Every row comes from one small tree of marks. Brackets hold a mark, then the marks that hang from it, in the order of their numbers. Every link used is in the known rows. Which tree was each row made from?
Known rows:
{Q_711 Q_68 {Q_885 Q_646}}: [ 2.58 -2.23  3.14  0.74  0.72  3.42 -1.53 -2.17  1.30 -1.88  1.18 -3.40
  2.74  2.88  0.18 -0.49 -1.79 -5.02 -0.61 -1.43  1.52 -2.62  0.01  0.92]
{Q_302 Q_385 {Q_911 Q_584 Q_739}}: [-0.39 -1.65  1.03  0.13 -0.37  0.52  0.35 -0.60  4.24 -1.86  0.67  1.18
 -0.88 -0.86 -0.49  1.05 -2.16 -3.09  1.24 -1.79  0.49 -3.51 -3.54 -0.01]
{Q_584 {Q_646 Q_885} {Q_911 Q_739}}: [ 0.05 -0.28  1.87 -0.97 -2.10  2.11 -1.01  0.21  2.83 -1.22 -2.53 -1.29
  0.63 -0.73  0.58  0.15 -3.69 -1.87  0.23 -2.16  0.09 -1.00  0.50  1.81]
{Q_584 {Q_646 Q_68 Q_885}}: [ 2.66  2.16  2.50 -0.12  0.32  3.23 -0.52 -0.82  1.89 -1.14 -2.25  0.53
  2.76  1.48  1.21 -1.41 -1.67 -4.93  1.10 -1.71  0.57 -1.20  1.83  2.44]
{Q_385 {Q_302 {Q_911 Q_584}}}: [ 1.36  0.62  1.64  0.00  0.30  2.25  0.22  0.07  2.28 -1.77 -0.11  1.90
 -2.35 -1.08 -0.54  0.30 -2.34 -5.14  0.58 -0.72 -1.03 -3.37 -2.03  0.98]
{Q_911 Q_302 Q_739}: [ 1.04 -1.16  2.73  0.47 -1.68  0.97 -0.17 -1.43  3.68 -0.92 -0.39 -2.30
 -0.03  0.02  1.52  1.24 -1.54 -3.80  0.10 -2.60  1.41 -3.69 -3.64  3.10]
{Q_646 Q_68}: [ 3.39  1.06  3.08  0.59  0.50  2.36 -0.65 -1.39  2.65 -1.37 -0.10 -0.51
  1.57  0.68  1.93 -0.11 -1.07 -5.78  1.31 -1.95  0.39 -1.64 -1.00  2.23]
{Q_68 {Q_711 Q_885}}: [ 2.69 -3.69  4.82 -0.08  1.26  2.06 -0.42 -2.07  2.92 -2.09  0.91 -1.38
  2.34  0.19  0.64 -0.70 -1.65 -4.74 -1.25 -4.04  1.24 -2.47 -0.31  1.99]
{Q_385 {Q_302 {Q_911 {Q_584 Q_646} Q_739}}}: [-0.51  1.80  0.06 -0.63 -1.85  2.49  0.14  0.07  3.31 -1.16 -1.80  1.19
 -1.26  0.19 -0.70  0.15 -2.96 -3.86  0.04 -0.44 -0.87 -2.65 -2.07  0.78]
{Q_911 Q_302 {Q_584 Q_646} Q_739}: [ 0.13  0.69  0.32  0.19 -1.83  2.48  0.03 -0.77  3.87 -1.35 -2.89 -0.93
  0.56  0.59  1.59  0.67 -1.36 -3.51  1.60 -1.39  0.30 -3.05 -2.77  2.77]
{Q_302 Q_911}: [ 1.92 -1.10  2.83 -0.05 -0.36  2.07  0.09 -0.60  2.15 -1.02 -0.02 -0.05
 -0.60 -0.45 -0.09  1.50 -2.49 -4.14  0.12 -2.32  0.22 -2.71 -1.28  0.27]
{Q_302 Q_385}: [ 2.79 -1.69  3.83 -0.53  1.40  1.30  0.01 -0.91  3.21 -1.68 -0.07 -1.24
  0.91 -0.05  1.36  1.20 -1.36 -3.88 -0.43 -1.71  0.78 -2.73 -1.22  0.64]
{Q_385 {Q_302 Q_911}}: [ 2.33  0.14  3.26 -0.46 -0.37  1.92  0.02 -0.23  2.22 -0.93  0.52  0.60
 -1.62 -0.35 -0.78  0.89 -2.64 -4.59 -0.79 -1.12 -0.25 -2.97 -1.45  0.77]
{Q_911 {Q_302 Q_385} {Q_584 {Q_646 {Q_68 Q_711}}} Q_739}: [-0.01  0.87  0.75 -0.24 -0.29  1.34 -0.35 -0.72  6.15 -1.49 -2.05  0.67
  2.55  0.23  0.96 -2.66  0.58 -3.14  2.60 -2.27  0.51 -1.26 -1.74  4.15]
{Q_68 Q_711}: [ 2.45 -3.08  4.07  0.06  0.32  2.05 -0.80 -1.26  3.06 -1.05 -0.67 -1.37
  0.95 -0.77  1.40 -1.47 -1.43 -4.83 -0.61 -3.31 -0.74 -2.15 -0.44  2.26]
{Q_302 {Q_911 Q_584}}: [ 1.01 -0.72  1.19  0.48 -0.14  2.42  0.25 -0.53  2.37 -1.86 -0.55  1.12
 -0.99 -1.08  0.08  1.09 -2.30 -4.93  1.62 -1.70 -0.42 -2.96 -1.49  0.51]
{Q_584 {Q_646 {Q_68 Q_711} Q_885} {Q_911 Q_739}}: [-0.02  0.11  2.11 -0.72 -1.49  1.98 -1.57  0.11  3.93 -1.03 -2.35 -0.07
  2.11 -0.89  0.27 -3.50 -2.28 -2.65  1.16 -3.46 -0.55  0.30  1.72  3.31]
{Q_584 {Q_646 Q_68 {Q_885 Q_711}} {Q_911 {Q_302 Q_385}}}: [ 2.00  2.31  2.59 -0.73  0.80  2.14 -1.79  0.36  3.84 -1.96 -3.08  0.45
  3.54  0.15 -1.00 -1.91 -1.40 -2.07  1.98 -1.46  1.49  0.27  1.24  3.39]
{Q_711 {Q_885 Q_646}}: [ 2.73 -2.09  3.65  0.43  0.12  2.56 -0.30 -2.03  1.98 -2.31  0.05 -2.20
  1.84  1.99  0.96  1.70 -2.36 -4.64 -0.53 -0.87  1.86 -3.04 -0.65  1.14]
{Q_885 Q_711}: [ 3.11 -1.34  3.56  0.47  0.23  2.39 -1.72 -1.32  2.47 -1.46 -1.22 -1.95
  1.67  0.85  0.45 -0.26 -2.44 -5.13 -1.01 -1.76  0.07 -2.40 -1.49  1.58]
{Q_646 {Q_68 Q_711}}: [ 2.77 -0.78  3.84  0.50  0.39  2.13 -0.91 -1.31  3.64 -1.14 -0.15 -0.50
  1.91 -0.16  1.37 -2.66 -0.52 -5.55  0.74 -3.09 -0.41 -1.38 -0.12  3.12]

Write each row's tree:
[ 0.42  0.65  2.23 -1.00 -0.99  1.18 -0.82  0.07  6.26 -1.52 -2.04 -0.83
  2.22 -0.72  0.58 -2.03 -0.30 -1.06  1.81 -2.89  0.96  0.48 -0.79  3.88]	{Q_584 {Q_646 {Q_68 Q_711}} {Q_911 {Q_302 Q_385} Q_739}}
[ 1.59  0.51  2.80 -0.70  0.21  3.02 -1.61  0.38  3.12 -1.37 -2.80  0.40
  2.06 -1.18  0.43 -3.56 -1.80 -3.47  1.61 -3.30 -0.73  0.92  3.30  3.20]	{Q_584 {Q_646 {Q_68 Q_711} Q_885} Q_911}
[-0.45 -0.56  2.28 -1.45 -1.31  1.01 -0.45  0.57  4.23 -1.37 -2.46 -1.11
  1.06 -0.98  0.32  0.92 -2.14 -0.19  0.97 -2.25  1.72 -1.25 -0.33  2.72]	{Q_584 {Q_646 Q_885} {Q_911 {Q_302 Q_385} Q_739}}
[ 2.99  0.58  3.31  0.73  0.74  2.01 -2.05 -1.36  2.07 -1.44 -0.78  0.24
  2.71  1.20 -0.27 -2.55 -2.16 -5.93  0.50 -1.80  0.61 -2.12  0.16  2.44]	{Q_646 Q_68 {Q_885 Q_711}}
[-0.04 -1.30  1.91  0.22 -0.21  0.34  0.32 -0.95  4.88 -1.79 -0.38 -0.80
  0.11 -0.68  1.15  1.04 -0.50 -3.29  1.90 -1.76  1.35 -4.02 -4.40  2.29]	{Q_911 {Q_302 Q_385} Q_584 Q_739}
[ 2.32  2.19  2.36 -0.62 -0.26  3.37 -1.12  0.40  2.24 -1.69 -2.60  0.16
  2.12 -0.24  0.66 -1.05 -2.39 -3.49  2.07 -1.97  0.01  0.50  2.69  2.41]	{Q_584 {Q_646 Q_68 Q_885} Q_911}
[ 2.36 -1.54  2.39  1.19 -0.43  3.52 -3.09 -1.47  1.66 -1.18 -0.91 -3.93
  2.41  2.62 -0.63 -2.40 -2.40 -4.88 -0.44 -0.58 -0.61 -2.04 -0.70  1.18]	{Q_885 Q_646 {Q_711 Q_68}}
[-0.82 -0.10  0.04 -0.63 -0.81  1.73  0.54 -0.17  4.08 -1.87 -1.38  1.01
  0.45  0.12 -0.28  1.11 -2.20 -2.13  1.08 -1.19  0.05 -2.13 -1.94 -0.20]	{Q_302 Q_385 {Q_911 {Q_584 Q_646} Q_739}}
[ 0.81  0.38  0.63 -0.71  0.62  2.68  0.50  0.17  3.07 -2.00 -2.07  1.64
  0.70  0.14 -0.16  1.19 -1.86 -2.82  1.43 -0.97 -0.16 -1.77 -0.44 -0.16]	{Q_302 Q_385 {Q_911 {Q_584 Q_646}}}
[-1.24  1.06  0.19 -0.76 -1.71  2.07  0.01  0.44  2.53 -1.03 -1.53  2.25
 -1.42  0.09 -1.41 -0.84 -3.42 -3.69  0.26 -0.99 -0.76 -3.00 -0.62  1.25]	{Q_385 {Q_302 {Q_911 {Q_584 {Q_646 Q_885}} Q_739}}}
[ 0.33  0.14  2.12 -1.28 -1.36  1.36 -0.13  0.24  4.71 -1.56 -2.43 -1.91
  0.87 -0.61  0.79  1.97 -1.72 -0.48  0.81 -1.92  1.37 -1.04 -1.68  2.26]	{Q_584 Q_646 {Q_911 {Q_302 Q_385} Q_739}}
[ 3.25 -1.46  4.24  0.37  1.62  2.08 -0.57 -2.32  3.40 -2.06  1.32 -0.28
  3.35  1.10  0.71 -2.03 -0.62 -5.85  0.00 -3.84  1.49 -1.59  0.08  2.69]	{Q_646 {Q_68 {Q_711 Q_885}}}
[-0.14  0.13  0.86 -0.03 -1.31  1.29  0.09 -0.20  3.48 -1.35  0.34  1.26
 -2.59 -1.01 -0.74  0.29 -2.86 -4.78  0.31 -1.03 -0.84 -3.97 -3.62  0.76]	{Q_385 {Q_302 {Q_911 Q_584 Q_739}}}
[ 1.92 -3.82  4.05  0.49  0.38  2.54 -0.88 -2.16  2.77 -2.05  0.04 -2.24
  2.20  1.32  0.53 -0.83 -2.03 -4.58 -1.02 -2.04  1.12 -2.70  0.13  2.10]	{Q_68 {Q_711 {Q_885 Q_646}}}
[ 0.97  4.14  0.52 -0.38  0.28  3.07  0.09  0.51  2.18 -1.56 -1.85  3.89
  0.13  0.45 -1.06 -2.06 -2.18 -5.32  2.01 -0.63 -0.85 -1.65  1.16  1.99]	{Q_385 {Q_302 {Q_911 {Q_584 {Q_646 Q_68 Q_885}}}}}
[ 1.29  2.26  0.60 -0.66 -0.46  3.29  0.26  0.33  2.48 -1.53 -2.04  1.87
 -1.31  0.10 -0.54  0.19 -2.59 -4.54  0.10 -0.53 -1.35 -2.16 -0.45  0.84]	{Q_385 {Q_302 {Q_911 {Q_584 Q_646}}}}
[ 0.98  2.37 -0.10  0.52 -1.12  2.90 -0.46 -1.03  3.74 -1.70 -2.07  0.26
  1.94  1.56  1.91 -1.18 -1.54 -4.97  2.03 -0.99 -0.41 -1.59 -1.41  2.20]	{Q_911 {Q_584 {Q_646 Q_68}} Q_739}
[ 0.21 -2.18  2.72 -0.45 -0.80  0.17  0.35 -0.76  4.05 -1.08  1.32 -0.26
 -0.09 -0.10 -0.43  1.47 -2.40 -2.60 -0.33 -2.27  1.31 -3.15 -3.02 -0.18]	{Q_302 Q_385 {Q_911 Q_739}}
[ 0.61 -1.54  3.05 -0.74 -0.99  0.17 -0.23 -0.01  4.95 -1.83 -0.27 -2.25
 -0.31 -1.75  0.78  1.68 -1.49 -1.42  1.15 -2.37  1.83 -2.35 -3.33  2.31]	{Q_584 {Q_911 {Q_302 Q_385} Q_739}}
[ 1.21  3.72  0.37 -0.12  0.45  3.19 -1.50  0.25  2.28 -1.77 -2.32  3.63
  1.15  1.10 -2.57 -3.49 -2.76 -5.34  0.96 -0.22 -0.78 -1.61  0.87  2.15]	{Q_385 {Q_302 {Q_911 {Q_584 {Q_646 Q_68 {Q_885 Q_711}}}}}}
[ 0.21 -0.99  1.26  0.83 -1.41  1.42 -0.31 -1.12  3.87 -1.41 -0.86 -1.10
 -0.50 -0.69  1.65  0.94 -1.17 -4.44  1.94 -2.09  0.50 -4.07 -4.19  3.00]	{Q_911 Q_302 Q_584 Q_739}
